Known rows, with every way that one mark hangs from another
q545{q177{q904{q304{q338{q319 q675} q903}}}}: [-1.94, -1.52,  0.97,  1.77, -2.79,  1.41,  2.20, -0.77, -1.61,  0.46,
  2.34, -0.61, -3.12, -4.40,  0.45,  1.97, -4.66,  5.20, -0.62,  2.24]
q545{q177{q904{q304{q903}}}}: [-1.47,  1.25,  1.04,  1.83, -2.49,  1.08,  4.93, -1.40,  1.16,  0.91,
  1.23, -1.03, -1.37, -2.00,  1.25,  3.77, -1.27,  3.30, -0.46, -0.84]
q903{q304{q338{q319 q675} q904{q177}}}: [-5.44, -2.60,  0.99,  3.10, -2.79,  2.22,  0.45,  1.40,  1.35,  0.60,
 -0.31,  0.68, -1.03, -3.44, -2.22, -2.25, -3.46,  3.48, -0.77,  2.31]
q177{q904}: [-1.73, -1.39,  0.82,  1.46, -0.29,  2.76,  3.84,  0.83,  1.15, -0.23,
 -1.55, -0.51, -2.35, -1.76, -0.18,  0.39, -1.28,  3.59,  0.16, -1.45]
q338{q304{q903} q319 q675}: [-2.55, -1.48, -0.75,  1.89, -2.89,  5.88,  1.73,  1.08, -2.02, -0.95,
 -0.52,  0.28, -6.35, -4.12, -1.76,  3.84, -2.08,  4.53, -2.30,  1.73]
q675{q338{q304 q545}}: [-2.91, -0.61, -0.43,  2.14, -0.84,  5.94,  0.64,  1.08, -0.91,  0.05,
 -2.37, -2.07, -1.86, -2.10, -3.34,  3.09, -0.13,  3.32,  0.53, -1.64]
q904{q177 q304{q338{q319}}}: [-3.89, -1.45,  0.44,  2.74, -2.44,  1.68,  2.40,  0.02, -0.80,  0.54,
  0.55, -2.03, -3.35, -2.97,  1.21,  4.51, -2.35,  3.01,  1.41,  2.31]
q319{q904{q177 q304}}: [-3.22,  1.41,  0.15,  2.14, -1.83,  3.36,  3.61,  0.11,  0.32,  1.18,
 -0.75, -2.41, -2.67, -1.27,  0.88,  1.20, -0.85,  2.50,  2.14, -1.01]
q545{q177}: [-3.01,  1.91,  1.31,  2.04, -1.00,  3.12,  4.42,  1.33,  0.42,  0.78,
 -0.97, -1.31, -4.24, -1.55, -0.70,  2.86, -0.64,  2.32, -2.01, -1.06]
q177{q904{q304{q338 q903}}}: [-0.61, -1.62,  1.03,  1.61, -2.03, -0.48,  3.09, -0.49,  1.89, -0.12,
  0.25, -0.63,  0.67, -2.00,  3.06,  4.11, -2.59,  4.60, -0.70, -0.15]
q675{q338{q319{q904{q177}}}}: [-4.52, -1.94,  0.30,  1.87, -1.40,  5.75,  0.86,  2.15, -1.87,  0.94,
 -1.41, -1.97, -4.68, -2.76, -2.30, -1.54, -0.76,  3.88, -0.21, -0.42]
q675{q338}: [-2.57, -1.42,  0.70,  1.52,  0.75,  3.65,  1.89,  2.61, -1.04, -0.58,
 -2.32, -2.27, -2.87, -1.54, -1.75,  1.87,  0.46,  2.93, -1.77, -2.15]
q338{q319{q904{q304}} q545}: [-1.00, -0.93, -0.71,  2.43, -1.76,  5.33,  2.76,  1.62, -1.03,  0.94,
 -1.92, -1.03, -1.81, -3.34, -1.56,  2.15, -2.45,  3.44,  3.04, -0.22]
q304{q338{q319 q545 q675} q903 q904{q177}}: [-5.68, -2.70,  0.34,  1.58, -3.63,  4.03, -0.30,  2.36, -0.34,  0.49,
  0.42,  0.25,  4.42, -4.56, -1.00,  3.23, -5.96,  4.15, -1.97,  3.21]
q319{q338{q545}}: [-1.83, -0.52,  0.33,  2.48, -1.26,  4.39,  3.29,  3.65, -0.55,  0.21,
 -2.34, -1.65,  2.03, -1.67, -0.75,  3.12, -1.15,  3.39, -1.36, -1.42]
q903{q304{q338{q319 q675} q904}}: [-2.95, -3.23,  0.76,  3.15, -1.81,  2.08,  0.74,  2.23,  1.63, -0.07,
 -1.44,  1.75, -1.91, -3.50, -1.96, -2.42, -3.39,  3.87, -1.25,  1.41]
q903{q304{q338{q319{q904{q177}} q545 q675}}}: [-5.13, -1.80,  0.22,  2.72, -3.44,  4.69, -0.30,  1.83, -0.36,  1.45,
 -0.96, -0.79, -0.38, -3.52, -4.61, -2.52, -3.67,  5.34, -0.68,  2.18]
q904{q304{q338{q319 q545 q675} q903}}: [-1.97, -2.32, -0.22,  1.73, -2.54,  3.16,  0.96,  1.81, -2.85, -0.44,
  0.32, -1.39,  1.55, -4.55, -1.07,  6.33, -4.75,  4.65, -1.24,  2.53]
q903{q304{q338}}: [-2.30, -0.78,  1.30,  2.92, -1.65,  0.31,  2.67,  1.55,  3.39,  0.00,
 -2.10, -0.08, -2.01, -0.99, -0.83,  1.32, -0.18,  3.80, -3.05, -0.58]
q304{q904{q177}}: [-4.98, -0.11,  0.80,  2.04, -1.57,  3.04,  3.12,  1.49,  2.09,  0.57,
 -1.20, -0.56,  0.24, -1.62,  0.64,  1.40, -1.55,  1.44,  0.01, -0.60]
q338{q304 q545{q177} q675}: [-3.78,  2.37, -0.16,  2.21, -1.60,  6.28,  1.96,  0.31, -1.74,  0.76,
 -0.62, -1.51, -3.59, -3.08, -3.92,  2.46, -2.88,  3.22,  0.14,  0.20]
q177{q904{q304{q338{q675} q903}}}: [-1.19, -1.90,  0.65,  1.12, -1.36,  0.66,  2.03, -0.06, -0.40, -0.73,
  0.76, -1.07,  0.49, -2.80,  1.40,  2.57, -3.82,  5.01, -0.97,  0.48]
q545{q177{q904{q304{q338 q903}}}}: [-1.41,  0.43,  1.46,  2.00, -2.73, -0.57,  3.80, -1.37,  1.80,  1.07,
  1.47, -0.73, -0.50, -2.04,  2.88,  3.85, -2.74,  4.36, -1.20,  0.16]

Rows
[-3.22,  1.09,  0.06,  1.51, -3.02,  5.39,  2.00, -0.90, -0.55,  0.81,
  0.70, -0.44, -0.90, -3.41, -2.87,  2.10, -3.68,  4.72, -0.77,  0.49] : q338{q304{q903} q545{q177{q904}} q675}
[-3.66,  0.59,  1.10,  1.84, -0.43,  4.78,  1.77,  1.86, -1.50,  0.98,
 -1.34, -2.78, -0.26, -2.04, -3.82,  2.79, -0.93,  2.65, -1.46, -1.70] : q675{q338{q545{q177}}}
[-3.33, -0.36,  1.29,  1.49, -0.74,  3.09,  1.40,  0.72, -1.00,  0.84,
  0.23, -1.38,  0.84, -3.24, -2.23, -0.31, -5.32,  4.81, -0.29,  0.62] : q304{q338{q545{q177{q904}} q675}}
[-5.35, -2.01, -0.49,  2.28, -4.16,  6.17, -0.40,  0.40,  0.25,  1.10,
 -0.37, -0.19,  1.31, -3.79, -2.28,  3.75, -1.93,  3.31,  0.14,  0.90] : q675{q338{q304{q903 q904{q177}} q319 q545}}
[-2.35,  1.10,  0.26,  2.35, -3.81,  2.99,  3.77,  1.37,  0.20,  1.39,
 -0.07, -2.10,  0.36, -0.93,  2.89,  2.57, -0.47,  3.83, -1.35, -1.04] : q319{q338 q904{q177 q304{q903}}}
[-1.07,  0.95,  0.94,  2.97, -1.49,  2.91,  4.42, -0.09, -0.57,  1.77,
  0.41, -2.00,  1.53, -1.98, -0.07,  1.55, -2.32,  3.37,  2.68, -1.37] : q319{q338{q545{q177{q904{q304}}}}}
[-5.50, -1.07,  0.95,  1.42, -2.57,  1.91,  0.80,  1.84,  1.08, -0.07,
  0.29, -0.17,  2.78, -2.58,  1.48,  2.19, -4.36,  3.55, -3.56,  1.37] : q304{q338{q675} q903 q904{q177}}
[-5.03, -0.92,  1.28,  1.64, -3.51,  0.74,  2.05,  1.41,  3.56,  0.49,
 -0.17,  0.30,  2.99, -1.76,  3.09,  3.87, -3.02,  3.12, -3.58,  0.77] : q304{q338 q903 q904{q177}}
[-5.00,  0.20,  1.09,  2.96, -2.62,  1.86,  3.24,  0.82,  4.17,  1.12,
 -1.45,  0.23,  0.65, -0.97, -1.45, -0.41, -0.07,  1.78, -0.64, -0.75] : q903{q304{q904{q177}}}
[-3.04,  1.60,  0.04,  2.90, -3.77,  5.75,  1.89,  1.42,  0.13,  1.20,
 -0.09,  0.64,  1.81, -3.01, -0.57,  1.86, -3.60,  3.62, -2.21, -0.24] : q319{q338{q304{q903 q904} q545{q177} q675}}
[-2.66,  1.24, -0.17,  2.40, -4.19,  4.08,  3.13,  1.64, -0.24,  1.76,
 -0.30, -2.38,  4.29, -1.45,  1.26,  3.90, -1.34,  3.94, -0.47, -0.83] : q319{q338{q545} q904{q177 q304{q903}}}
[-3.85,  0.15,  0.84,  2.30, -1.78,  0.51,  2.81, -0.06,  0.47,  0.49,
  0.27, -2.82, -1.13, -1.63,  1.94,  4.59, -1.66,  2.54,  0.79,  0.75] : q904{q177 q304{q338}}
[-2.80, -0.18,  0.71,  2.49, -2.62,  4.42,  1.65,  2.16,  0.21,  1.99,
 -1.21, -0.09, -2.66, -3.39, -1.06,  0.61, -4.15,  4.85, -0.91,  0.76] : q304{q338{q319{q904} q545{q177}}}
[-3.83, -0.84,  0.98,  3.12, -2.61,  3.41,  1.04,  1.61, -0.90,  1.19,
 -0.32, -0.57, -1.70, -3.81, -5.29,  0.44, -3.67,  4.56, -2.22,  2.28] : q903{q304{q338{q319 q545{q177} q675}}}
[-2.88,  0.12,  1.78,  2.96, -2.50,  0.86,  2.68, -0.38,  3.57,  1.94,
 -0.56, -0.06,  1.22, -1.78, -2.67, -0.57, -2.15,  4.70, -0.87, -0.40] : q903{q304{q338{q545{q177{q904}}}}}
[-2.05, -0.06, -0.35,  2.77, -1.06,  5.54,  2.20,  1.74, -2.02, -0.45,
 -1.43, -1.16, -5.11, -2.21, -0.56,  0.41, -1.14,  3.93, -0.89, -0.43] : q319{q338{q304 q675}}
[-1.34,  0.30, -0.70,  2.30, -2.90,  6.04,  1.95,  2.21, -0.95,  0.14,
 -1.44, -0.02, -4.09, -2.08,  0.80, -0.44, -1.79,  5.55, -3.27, -1.03] : q319{q338{q304{q903} q675} q904}
[-2.01, -1.43, -0.34,  1.88, -1.73,  6.37,  2.30,  3.01, -0.49,  0.84,
 -2.73, -0.19, -2.02, -3.34, -2.28,  0.75, -2.54,  4.06,  0.44, -0.23] : q338{q319{q904} q545}
[-3.38, -1.90,  1.21,  2.87, -2.40,  2.88,  1.08,  0.23, -0.06,  1.37,
  0.33,  0.14, -1.09, -4.13, -5.20, -2.40, -4.35,  5.46, -0.43,  2.01] : q903{q304{q338{q319 q545{q177{q904}} q675}}}
[-3.84,  0.21,  1.09,  1.62, -2.42,  2.80,  1.09,  2.16,  1.04,  0.79,
  0.14,  0.32,  4.55, -3.13, -0.53,  2.92, -5.73,  3.72, -3.82,  0.67] : q304{q338{q545{q177} q675} q903 q904}
[-3.78,  1.01,  0.26,  2.84, -1.46,  5.54,  0.99,  0.11,  1.01,  1.66,
 -1.43, -0.55, -0.72, -2.47, -2.46,  1.03, -1.80,  2.05,  1.33, -1.68] : q675{q338{q304{q904} q545{q177}}}
[-5.09, -0.67,  1.52,  3.17, -2.96,  0.18,  2.08,  0.65,  5.12,  1.21,
 -1.12,  0.34,  1.38, -1.10,  0.29, -0.33, -1.48,  2.64, -1.25,  0.11] : q903{q304{q338 q904{q177}}}
[-3.03,  1.39,  0.11,  1.56, -3.31,  2.90,  3.61,  0.31,  0.87,  1.00,
 -0.14, -1.94, -0.70, -1.33,  1.74,  3.57, -0.93,  3.15, -0.71, -0.73] : q319{q904{q177 q304{q903}}}
[-2.20,  2.42, -0.24,  2.56, -3.98,  7.10,  1.83,  1.62, -1.30,  1.69,
 -0.46, -0.56, -1.37, -2.62, -1.27,  0.44, -3.14,  5.39, -2.95, -0.64] : q319{q338{q304{q903} q545{q177} q675} q904}
[-0.86, -2.00, -0.21,  2.35, -0.37,  4.75,  1.52,  1.54, -1.97,  0.23,
 -1.84, -1.75, -5.44, -2.84, -1.26, -0.48, -0.61,  3.61,  1.95, -1.39] : q675{q338{q319{q904{q304}}}}
[-5.50, -0.89,  1.20,  2.90, -2.10,  1.17,  0.83,  1.12,  2.59,  0.57,
 -0.66, -0.03,  1.29, -1.91, -1.37, -1.99, -2.78,  2.86, -1.36,  0.72] : q903{q304{q338{q675} q904{q177}}}
